Known rows, with every step that occurs
devet/pomu/depag: [-20.7   3.8 -31.6 -11.8 -17.4  -1.4 -27.9  -1.4 -14.3 -11.7 -43.2  21.1
  -4.0  -4.3  -8.3 -17.8 -12.2 -22.3]
devet/pomu: [ -8.0  17.0  -4.1 -18.8  -6.6  -1.0 -23.4  12.0 -15.3 -11.0 -21.3 -16.1
  -4.4  -3.1  10.5  -9.5  -9.4 -28.9]
sivu/depag/liveb/pomu/lobiv: [  9.1  21.9  -3.8   9.5  -4.6  11.3 -27.0   2.8   3.0   8.7 -50.9   9.7
  -8.5 -21.5  22.7 -46.8   2.8  13.3]
devet/pomu/sivu/liveb/gakodig: [-26.8  -9.6  -7.7   7.3 -29.6  32.3 -36.0   6.9 -11.8 -14.0 -43.7  -6.4
   4.7  -2.5   1.8 -49.2 -25.6   9.0]
liveb/gakodig: [  0.9 -21.7  -5.4   6.0  -0.5  27.2  -9.1 -11.1  18.3  14.7   4.5 -28.0
   9.5  11.9   2.6 -13.1  -5.0  13.5]
gakodig/depag/liveb/pomu: [ 17.4   6.7 -17.0   0.1  12.8  12.2 -24.1   2.6  14.7  16.1 -15.0  20.1
  -6.0  27.8  18.2 -52.3 -11.5  30.5]
sivu/depag/liveb: [  5.1  28.9  19.0 -10.2 -12.1   1.1 -19.4 -25.9  -9.5  -5.4 -39.1   4.7
  -9.9 -21.5  17.7 -12.6   2.7  12.4]
sivu/liveb/pomu/gakodig/depag: [ -1.7 -10.2  -3.8  -6.7  -4.6  26.7 -15.7 -20.7  25.7  -0.2 -21.2  41.8
  29.3  17.8 -15.1 -46.5 -34.9  38.0]
gakodig/depag/sivu: [ 29.5 -19.3 -11.2  11.6  10.5   0.1   0.0  -8.6  -6.4  24.1 -20.0  20.6
   8.2  -1.5  17.2 -10.0 -24.5  22.6]
pomu/sivu: [-15.1  -8.7 -30.7  22.7 -13.1  -1.6   5.1  15.5  -2.7  -1.4 -14.4  30.8
 -10.2  -1.8   1.3 -15.6  -8.7  14.1]
liveb/pomu/depag: [ -3.7 -16.7 -30.2  25.7  -9.7  13.9 -13.7  -8.3  15.3   6.9 -24.0  50.5
   2.0  16.5 -10.3 -56.3  -5.5  10.4]
devet/pomu/gakodig/depag: [-18.8   4.5 -33.6 -41.4  -5.8  -1.1 -18.5  -4.3  13.4   0.2 -29.8   5.4
  21.1   3.5  -6.8   4.1 -37.1 -10.2]
sivu/liveb/gakodig/depag: [ 16.9 -25.9   6.6  11.2  -0.5  27.1 -18.3 -27.7  14.1   8.5 -13.3  -4.8
  20.1  17.1  -1.7 -22.3 -21.1  44.6]
depag/sivu/liveb/pomu/gakodig: [ -7.5 -13.7  28.3   0.3 -10.4  48.2 -20.2 -27.9  -3.7  -3.2 -35.7  26.6
  28.4 -16.9  -2.0 -64.6 -33.0  31.2]
liveb/pomu: [  7.5  -6.7  -7.3  16.2   0.9  17.9 -11.3   3.5  12.4  10.9  -3.7  12.3
   1.9  21.9   5.5 -50.2  -1.2   3.9]
pomu/gakodig/depag: [ -9.6  -7.1 -29.5 -20.6   4.5  -1.3   3.6 -16.5  29.3  10.7  -6.8  21.5
  23.6   6.8 -18.8  12.5 -29.0  17.1]
gakodig/depag: [ 15.7  -8.5 -23.3   3.7   9.5 -10.3   3.6  -0.6   8.9  14.0  -2.1  14.9
   3.6  15.4  -1.9   2.7 -11.1  14.9]

Rows
[ 27.9 -15.7  21.8  13.2  -0.7  14.4 -13.5 -20.5 -24.9   3.8 -34.6  29.9
  14.7 -12.9   7.6 -21.6 -27.0  37.5]
gakodig/depag/sivu/liveb
[  8.9  10.8  -9.1 -11.8  12.9  -3.8 -14.7  -6.8   1.4   8.8 -10.5   8.9
  -7.1   8.3   9.9  -5.7  -5.4  27.1]
gakodig/depag/liveb
[  9.9 -26.9 -27.3   1.9   6.4  27.0  -2.7 -15.4  24.0  29.4 -28.3  35.0
  25.0   8.0   6.2 -47.2 -44.2  27.4]
liveb/pomu/gakodig/depag/sivu
[ -1.3   1.4 -44.6  22.6  -3.1  10.8 -16.9  21.7  13.2  15.8 -31.5  50.6
 -14.6  28.1  19.4 -67.6 -20.4  42.4]
gakodig/depag/liveb/pomu/sivu
[-16.5   7.2 -24.3  17.0 -14.5  19.1 -17.1  19.2   1.6   1.0 -27.0  33.4
 -20.8  12.3  15.1 -72.3  -8.2  29.2]
depag/liveb/pomu/sivu
[  9.7 -27.3 -22.7  33.6  -7.1  28.1 -15.7 -17.5  -3.3  16.5 -41.9  53.0
   4.8   0.4   6.0 -66.7 -19.9  18.2]
liveb/pomu/depag/sivu
[  2.8 -24.7 -16.5  22.4  -8.6  13.0  -7.6 -21.8 -16.7   8.9 -40.3  44.2
   4.7 -19.1  -0.1 -22.0 -15.2  13.6]
pomu/depag/sivu
[ 14.6 -28.1  38.0  13.3  -5.7  47.4 -24.6 -32.8 -14.5   4.1 -25.2 -15.3
  21.1 -15.5  10.4 -40.1 -19.4  34.3]
depag/sivu/liveb/gakodig
[-13.4  14.2 -20.1 -16.5  -2.0  -5.3 -20.3  35.8 -13.3  -3.3 -31.5 -20.3
   0.5 -23.5   7.2   8.4 -10.2 -28.4]
devet/pomu/lobiv
[  2.1 -19.1  16.6  22.3 -17.6  22.3 -20.4 -33.2 -31.7  -7.8 -50.1  53.6
  10.6 -27.9  -8.4 -34.6 -16.4  29.8]
pomu/depag/sivu/liveb
[  1.2 -43.4  11.6  26.9 -17.4  49.7 -28.2 -46.5 -13.3   4.1 -46.1  20.8
  22.1 -21.1  -7.0 -47.5 -22.2  41.7]
pomu/depag/sivu/liveb/gakodig
[ -5.4 -13.6   1.2  24.4 -20.8  29.8 -28.1 -16.6  -3.1 -12.4 -36.2  59.7
   9.2   7.6 -14.4 -66.9  -7.8  24.9]
sivu/liveb/pomu/depag
[-15.4 -25.3  -1.2  28.3 -24.3  33.1 -15.7  -8.2   1.0  -7.1 -21.0  11.7
   5.7  -2.2  -4.3 -37.1 -16.9  43.1]
pomu/sivu/liveb/gakodig
[ -9.3  -1.4   4.2 -12.3   3.6  33.5 -26.6 -19.2  11.1   9.0  -3.9 -38.3
  -0.2   2.8  10.6 -22.6   3.1  24.9]
depag/liveb/gakodig
[  5.4   4.0  10.9  -4.2 -10.6  27.3 -28.2 -39.9  10.0   7.2 -32.8 -23.7
  -1.8 -12.0  15.9 -26.6   0.6  21.1]
sivu/depag/liveb/gakodig
[ 15.7 -11.5  21.5  30.4  -1.5  32.5 -22.4   9.8 -18.7   3.7 -44.8  20.8
  14.6 -27.8  15.3 -55.9 -21.1  27.3]
depag/sivu/liveb/pomu/lobiv
[ -2.3 -16.8 -35.8  -7.6   4.2  13.1  -3.7  -9.0  41.7  21.4 -11.4  34.3
  22.3  25.9  -9.8 -33.2 -30.5  22.2]
liveb/pomu/gakodig/depag
